Each row was made from one small tree. The marks that hang from a mark follow it in brackets, in alphabetical order. Every link used is in the known rows. Write each row's tree.
Known rows
G(X Z(T(W))): [-5,-6,4,-5,-6,3,-10,-6,6,-12,-11,-16,-6,1,3,-15,-21,4,-9,13,-9,1,8,4,-8,-7,-25,-22,-20,26,-11,-22,10,-28,-7,8,3,15,-10,-24,16,-8,4,4,15,-3,-2,-7,4,8,-3,1,-5,10,10,18,2,-5,-13,-7,4,-8,3,-4,23,0,-14,27,-11,-34,12]
G(T(S(P) W) Z): [11,-13,-18,-12,-12,-10,4,11,22,-23,-39,-8,1,-2,4,-8,-12,13,-28,18,-25,8,9,2,-6,1,-16,12,-25,13,-1,-15,-9,-30,7,3,-1,4,3,-1,4,-11,2,8,-17,-2,16,-4,-1,26,1,-3,27,-3,-7,10,7,7,3,-7,-3,-22,6,-11,6,-8,-7,36,-13,-13,-7]
T(P W): [-1,7,-7,4,-13,33,-16,-4,19,-21,-5,-11,1,9,1,-4,-33,4,-7,37,-19,13,-9,2,10,0,-19,6,12,-7,-1,22,-2,-17,-4,7,-3,-4,3,14,-10,-25,-5,1,-18,1,1,8,-11,-3,20,-10,1,-2,-4,17,2,8,-18,-1,-4,-6,-12,-12,11,4,-8,11,-3,-23,26]
W(Z(G T)): [0,13,-13,17,2,18,14,-16,2,-9,-8,17,-18,-7,9,-15,-13,-32,-19,5,5,4,12,-7,-2,6,-10,0,5,-8,-20,-11,17,-19,14,-21,6,-4,9,4,25,-5,1,12,2,-22,1,-8,-28,28,-23,33,-3,10,-11,2,33,13,0,-11,-6,28,-13,-14,-4,9,-36,7,-12,-10,-5]
Z(T): [6,-1,-14,-5,6,27,1,-7,27,-16,-9,-11,-9,2,-9,-27,-26,-8,-27,23,2,6,4,4,3,16,-8,7,5,1,-9,-7,12,-20,8,-21,-2,6,24,7,24,-22,-11,8,-3,-20,5,6,-33,23,7,21,-20,23,-4,15,11,16,-9,10,-11,16,-20,-14,4,-1,-14,3,-8,-12,15]
Z(G(P)): [-6,6,-1,6,8,22,15,-9,18,-8,-22,-2,-21,20,-2,-25,-18,-17,-15,16,-2,16,-4,3,10,-3,5,-17,21,-7,-11,2,6,9,0,-15,22,-2,13,8,11,-14,-4,4,-14,-24,5,10,-34,-2,5,11,-3,9,-9,17,32,23,-16,-3,17,-8,-12,-28,10,-3,-16,27,2,-33,-1]
Z(T(S)): [14,7,-13,-9,5,18,-5,-10,25,-13,-24,-13,-9,-6,-6,-30,-23,-4,-28,17,0,6,4,3,-9,14,-3,19,-3,7,-7,-8,7,-14,11,-30,-4,10,25,11,14,-32,-22,19,-13,-11,6,-6,-28,36,10,19,-7,13,-11,27,-2,16,-4,16,-16,13,-22,-24,9,-11,-22,1,-9,-9,14]
G(T(S W(Z))): [12,-5,-14,14,-3,-3,-4,9,5,-29,-30,-3,-6,-10,5,-3,-18,7,-30,18,-6,6,5,4,-13,1,-16,23,-4,5,-4,-5,-3,-17,9,1,-22,-1,0,13,-6,-11,-16,14,-26,-5,6,1,-7,24,8,1,15,-3,-8,9,-6,12,-4,10,-25,0,-4,-13,-1,-6,-18,11,-19,1,5]
Z(G(T(P) X)): [-27,-4,-4,7,-10,15,-3,-19,18,8,-29,-1,-1,19,-7,-8,-17,-9,0,9,4,7,-4,-4,10,-10,-1,-28,2,-7,-7,8,4,-14,-14,-19,15,-1,-4,-9,9,-2,2,-14,16,-16,-7,5,-14,-7,5,2,22,20,8,5,22,12,-8,-6,19,-12,12,-20,20,1,-15,12,9,-18,-6]
W(Z(T)): [13,-4,-20,10,10,22,13,-5,7,-23,-10,1,-12,-3,0,-18,-24,-26,-17,12,0,3,13,6,-7,15,-17,10,9,2,-17,-15,17,-25,16,-3,-12,-2,14,6,26,-12,-2,10,-7,-23,5,1,-23,30,-12,24,-15,12,-6,8,24,9,-8,1,-14,25,-15,-8,-1,14,-28,2,-17,-6,12]
G(X(P) Z(T(S W))): [-2,-12,-2,-3,-12,1,-7,-10,16,1,-21,-12,7,-7,14,-19,-15,4,4,7,-17,-2,6,6,-19,-9,-13,-5,-12,23,-14,-28,6,-23,0,6,18,20,-12,-14,4,-27,16,10,6,8,-2,-20,14,18,19,4,7,1,9,26,-9,-1,-9,-9,12,-21,17,-12,31,-4,-14,26,-3,-45,13]
T(P S W(Z(G))): [1,23,-9,15,-20,15,-4,-9,-7,-18,-21,15,-9,-8,27,4,-21,-15,-3,13,-22,14,2,-12,-2,-15,-10,18,3,-12,-7,17,-2,-10,6,-7,4,-6,-6,16,-19,-21,-8,14,-18,16,-3,-19,0,21,-6,-1,33,-21,-18,13,3,5,-6,-16,-2,0,-4,-21,13,4,-34,12,-8,-16,9]
Z(G): [-2,22,-2,17,5,33,6,-10,21,-8,-13,-2,-20,9,-4,-21,-30,-24,-28,21,-1,9,-3,1,17,-3,-8,-4,12,-5,-15,7,12,8,4,-22,17,-1,10,9,9,-12,-16,15,-10,-18,4,7,-37,9,-4,19,-3,12,-21,14,30,23,-20,5,-1,15,-16,-21,5,-6,-20,24,-9,-29,2]
T(S(P) W(Z(G))): [17,21,-18,12,-12,10,-6,-7,0,-23,-39,10,-11,-16,30,-3,-12,-14,-17,15,-28,27,15,-12,4,-12,-16,19,4,-11,-2,6,8,-6,14,-2,8,-12,-2,15,-6,-18,-17,27,-30,1,9,-18,-9,33,-13,15,33,-18,-22,12,18,14,0,-18,2,-8,-12,-14,6,8,-32,24,-15,-30,-3]
W(Z(G(P X))): [-6,-3,-2,20,6,12,16,-7,-11,-8,-31,7,-17,14,9,-20,-19,-30,5,-1,-1,12,6,4,0,-14,-7,-26,24,1,-16,-10,14,5,0,8,9,-8,-8,-9,19,-3,-1,2,-2,-28,1,-1,-17,-1,-10,8,4,2,5,12,35,12,-20,-11,26,-12,1,-16,16,14,-28,26,-5,-35,-3]
T(P S W(Z(G(X)))): [-8,20,-2,14,-21,8,-15,-13,-12,-10,-30,8,-3,-7,28,3,-18,-13,9,7,-20,16,0,-12,-7,-23,-14,0,4,-3,-6,12,0,-5,-1,1,7,-5,-18,3,-16,-19,-8,10,-8,15,-8,-21,8,11,-6,-7,38,-21,-9,17,-2,-1,-9,-17,12,-11,5,-19,22,6,-34,14,-6,-29,8]
G(P T X Z): [-13,-41,-4,-10,5,-11,16,6,14,-8,-37,-16,0,30,-19,-22,-16,2,2,1,-3,-2,0,18,-9,-4,-7,-38,-4,26,-13,-33,-3,-18,-8,19,1,10,-8,-29,25,1,20,-13,13,-29,7,13,-3,-9,12,-13,3,18,25,16,19,8,-16,0,27,-40,23,-14,21,-5,0,37,-1,-27,-5]

Write each row's tree
[-21,8,-2,6,-22,-2,-17,-19,11,2,-37,0,1,3,12,-2,-11,12,-6,13,-4,14,-4,-11,0,-20,-5,-13,-12,-3,0,11,-6,-12,-15,-22,10,3,-13,-3,-13,-10,-10,1,3,6,-10,-9,0,-1,9,-10,39,0,1,12,-5,7,-5,-5,13,-20,15,-15,25,-11,-17,13,8,-19,-7]	Z(G(T(P S W) X))
[-8,2,-9,-6,5,14,15,-20,20,0,-17,5,-13,10,5,-26,-5,-12,-13,13,8,10,3,-6,1,7,5,-12,6,-12,-9,-8,8,-15,2,-31,22,2,17,5,25,-20,5,0,1,-24,2,0,-30,8,-2,22,-5,17,2,10,25,21,-1,-7,14,-4,-12,-20,9,-3,-15,8,13,-20,-3]	Z(G(P) T)
[-9,8,-11,0,-15,-10,-20,-16,16,-2,-50,-5,-2,-2,12,-6,-5,13,-14,15,-5,26,8,-13,5,-16,-7,-11,-10,-4,5,3,4,-6,-9,-18,15,-4,-11,-4,0,-10,-14,9,-7,-4,-2,-10,-7,7,6,4,36,2,-1,8,4,11,1,-8,15,-27,10,-14,18,-7,-16,22,2,-27,-15]	Z(G(T(S(P) W) X))
[4,13,-4,-5,-15,21,-20,-4,18,-21,-20,-15,-1,-2,9,-8,-32,5,-10,29,-26,15,-9,1,0,-3,-10,20,4,-2,2,21,-5,-10,1,-3,-3,2,3,20,-23,-35,-17,9,-28,17,2,-5,-7,14,21,-11,16,-11,-10,27,-15,11,-13,4,-6,-10,-10,-22,18,-7,-14,10,-4,-20,23]	T(P S W)
[-9,-6,0,-17,-21,-2,-13,-11,7,-5,-25,-12,5,-1,11,-10,-19,3,8,8,-19,-1,5,0,-16,-8,-17,-14,-26,18,-11,-14,-2,-34,-7,2,3,13,-10,-19,1,-21,4,0,14,13,-5,-20,16,12,2,-11,20,-3,10,24,-12,-8,-6,-11,12,-18,8,-11,31,-4,-20,19,-3,-28,14]	G(X Z(T(P S W)))
[-14,10,4,-8,-11,-13,-15,-26,5,3,-38,-1,-9,-4,23,-16,-1,14,-4,11,4,23,9,-12,-14,-15,3,-12,-10,3,3,-8,3,-5,-14,-25,17,7,-4,-7,-1,-24,-10,11,1,2,-10,-19,-5,6,9,5,22,0,11,20,-13,4,2,-9,16,-27,2,-17,26,-13,-18,9,12,-32,-3]	Z(G(P X) T(S W))
[-1,-25,-9,3,-2,-26,-8,5,-4,-19,-52,-8,2,4,12,-7,-10,16,0,3,-3,13,8,7,-20,-15,-9,-6,3,15,3,-16,-5,-8,-6,19,-17,1,-15,-10,2,-14,-2,1,-14,-10,0,-3,8,1,19,-19,21,-7,22,19,-11,2,-6,3,11,-40,17,-12,18,-3,-12,10,-2,-17,1]	G(P T(S W(Z)) X)
[-21,22,-1,-7,-27,6,-26,-34,8,8,-27,2,1,-8,24,-5,-8,7,3,13,-4,17,6,-20,-5,-15,-3,-8,-15,-10,5,11,2,-20,-13,-34,17,4,-5,-2,-6,-24,-9,8,8,16,-16,-23,2,13,4,3,29,-1,0,16,-15,0,3,-17,12,-13,5,-16,29,-4,-26,-1,13,-22,4]	Z(G(X) T(P S W))
[8,-7,-6,2,-6,-8,4,14,15,-22,-29,-11,-9,-4,-2,-9,-18,13,-36,15,-13,-5,-1,9,-10,-1,-15,12,-27,21,-10,-19,-10,-21,6,-1,-7,13,-4,-2,-5,-9,-4,10,-14,5,7,1,-2,22,5,-5,15,2,-9,16,-3,10,-5,9,-18,-6,4,-14,9,-17,-8,34,-18,-10,0]	G(T(S W) Z)
[7,-9,-23,3,-4,29,12,-9,7,-17,-6,5,-2,1,2,-8,-23,-26,2,11,-6,1,8,-1,-5,15,-12,6,11,-6,-15,-4,7,-37,15,-1,-10,-6,14,6,23,-15,10,-3,-2,-20,1,0,-14,26,-8,17,-4,9,2,6,24,8,-5,-10,-5,14,-10,-12,1,18,-30,-5,-7,0,16]	W(Z(T(P)))
[2,-16,-11,-12,-12,-18,-10,6,15,-16,-51,-17,4,0,4,-8,-12,14,-10,8,-22,11,12,5,-9,-14,-20,-10,-24,20,0,-19,-2,-23,-6,15,3,8,-13,-20,4,-7,-2,4,-3,-1,7,-11,14,13,7,-12,32,-2,10,14,-3,-2,-4,-6,13,-39,18,-10,23,-5,-12,37,-8,-29,-7]	G(T(S(P) W) X Z)
[12,11,-8,-7,-6,9,-18,-7,18,-19,-20,-11,-9,-15,6,-15,-21,13,-30,27,-5,10,8,-2,-11,5,-8,26,-13,6,1,-1,6,-18,3,-23,-5,6,15,15,-3,-31,-20,20,-18,6,3,-9,-16,31,12,11,-1,3,-9,23,-18,9,-3,10,-22,5,-19,-15,9,-11,-14,2,-13,-12,15]	Z(T(S W))
[1,-20,-10,21,-5,-5,-9,-1,10,-11,-36,-3,11,-8,12,-7,-18,9,1,6,-7,4,3,7,-18,-12,-16,8,9,11,-8,-14,1,-14,0,18,-3,5,-17,-3,-5,-18,6,7,-17,0,-3,-6,11,10,32,-6,20,-5,12,14,-11,10,-7,4,0,-26,23,-9,17,1,-13,9,-6,-25,8]	G(T(S W(Z)) X(P))
[-14,12,-3,3,-3,15,-4,-27,15,7,-21,0,-11,3,3,-21,-14,-12,-12,10,12,10,8,-7,5,-6,-6,-22,-3,0,-12,-6,19,-9,-9,-32,19,4,3,-11,22,-6,-9,7,19,-15,-10,-6,-25,11,-7,21,-2,23,3,11,17,9,-7,-3,11,9,-6,-13,17,-1,-23,12,2,-29,-1]	Z(G(X) T)
[-13,13,-8,7,-19,7,-7,-15,18,-2,-30,6,-3,-1,8,-2,-13,10,-19,18,-6,9,-5,-14,3,-9,0,7,-11,-15,1,16,-8,-15,-7,-30,10,2,-1,14,-15,-16,-6,3,-10,7,-4,-4,-13,8,7,1,31,-2,-12,6,1,14,1,-6,-6,-9,4,-18,9,-12,-15,10,4,-4,-5]	Z(G(T(P S W)))
[-11,-23,-6,16,-8,8,-16,-5,29,-2,-24,-15,17,7,-4,-9,-24,20,-3,25,-1,9,-5,6,-3,-9,-18,-10,13,9,-2,-7,4,-15,-15,16,6,5,-12,-5,-1,-19,8,-2,-8,-11,-1,11,-2,-8,44,-6,-4,10,17,13,-5,14,-14,8,3,-31,21,-6,18,-3,1,14,4,-34,13]	G(T(W) X(P))
[-7,-14,-10,6,-20,-6,-17,-2,-1,-16,-39,-3,11,-3,11,3,-17,8,5,9,-7,7,4,0,-14,-14,-16,-1,-5,5,-2,1,-5,-23,-7,12,-16,-1,-14,-5,-8,-13,-4,-3,-6,3,-6,-9,14,5,14,-16,32,-5,13,14,-12,-2,-7,-1,3,-21,16,-11,20,4,-19,1,-2,-8,9]	G(T(P S W(Z)) X)
[-7,16,-10,22,-19,27,1,-8,-5,-17,-3,14,-7,1,21,7,-25,-18,-1,21,-19,10,-2,-9,7,-8,-19,0,14,-15,-8,18,0,-17,4,5,7,-11,-11,14,-6,-13,6,3,-13,3,-5,-4,-5,2,-10,0,15,-16,-11,1,19,7,-10,-20,2,4,-4,-11,6,16,-27,12,-6,-20,8]	T(P W(Z(G)))
[11,10,-12,8,-13,20,-5,2,-3,-29,-20,0,2,-9,19,3,-28,-8,-2,20,-28,11,-4,-2,-7,-6,-16,23,6,-3,-3,12,-3,-15,11,12,-11,-5,-5,17,-17,-30,-9,12,-27,13,0,-9,4,21,5,-9,22,-20,-12,20,-5,3,-9,-4,-8,0,-9,-19,9,9,-27,6,-13,-15,19]	T(P S W(Z))
[-8,4,-5,7,-6,-9,3,-6,15,-8,-38,3,-9,4,8,-13,-5,15,-23,17,0,14,-4,-7,-3,-9,5,2,-6,-6,2,-3,-8,-4,-7,-25,9,2,1,11,-5,-18,-7,5,-19,-5,1,1,-17,5,12,2,20,1,-3,12,3,22,-1,0,3,-25,3,-22,11,-16,-7,19,5,-11,-10]	Z(G(P T(S W)))
[4,-28,-17,9,1,-6,10,8,5,-28,-23,0,0,11,0,-5,-13,9,-11,18,-3,9,4,5,-9,4,-12,2,11,2,0,-12,-5,-21,1,20,-16,-7,0,7,9,-9,12,-5,-21,-22,7,15,-8,-3,14,-7,0,0,15,5,12,15,-6,1,-1,-23,5,-6,-3,4,-2,11,0,-2,1]	G(P T(W(Z)))
[-5,-23,-4,7,-12,-11,-5,3,19,-3,-36,-14,8,-3,5,-13,-16,14,-4,5,-16,-6,-3,10,-19,-13,-15,-4,-14,25,-11,-28,-5,-21,-8,15,10,18,-17,-18,-5,-16,16,7,-3,5,1,-6,14,8,29,-12,19,1,9,21,-9,7,-11,2,10,-33,32,-11,25,-11,-5,34,-7,-37,2]	G(T(S W) X(P) Z)
[-9,9,-11,3,-10,11,2,-25,-7,1,-31,14,-6,-6,19,-9,-9,-27,10,-8,-4,10,11,-11,-9,-9,-5,-8,-1,-10,-15,-6,9,-20,5,-21,10,-3,-4,-8,15,-15,-1,6,14,-4,-11,-24,-5,25,-16,17,29,1,-2,9,13,2,0,-19,15,6,2,-19,20,10,-41,0,0,-12,-1]	W(Z(G(X) T(P S)))
[4,20,-25,-11,-9,12,0,-22,27,-4,-37,5,-12,-8,12,-21,-6,-13,-20,14,-4,19,13,-14,8,4,4,11,-9,-15,-5,-1,9,-18,10,-43,22,-2,21,9,18,-23,-14,20,-9,-10,7,-17,-29,38,-8,31,20,8,-13,13,20,18,9,-13,8,0,-15,-24,10,-8,-30,10,3,-16,-9]	Z(G T(S(P)))
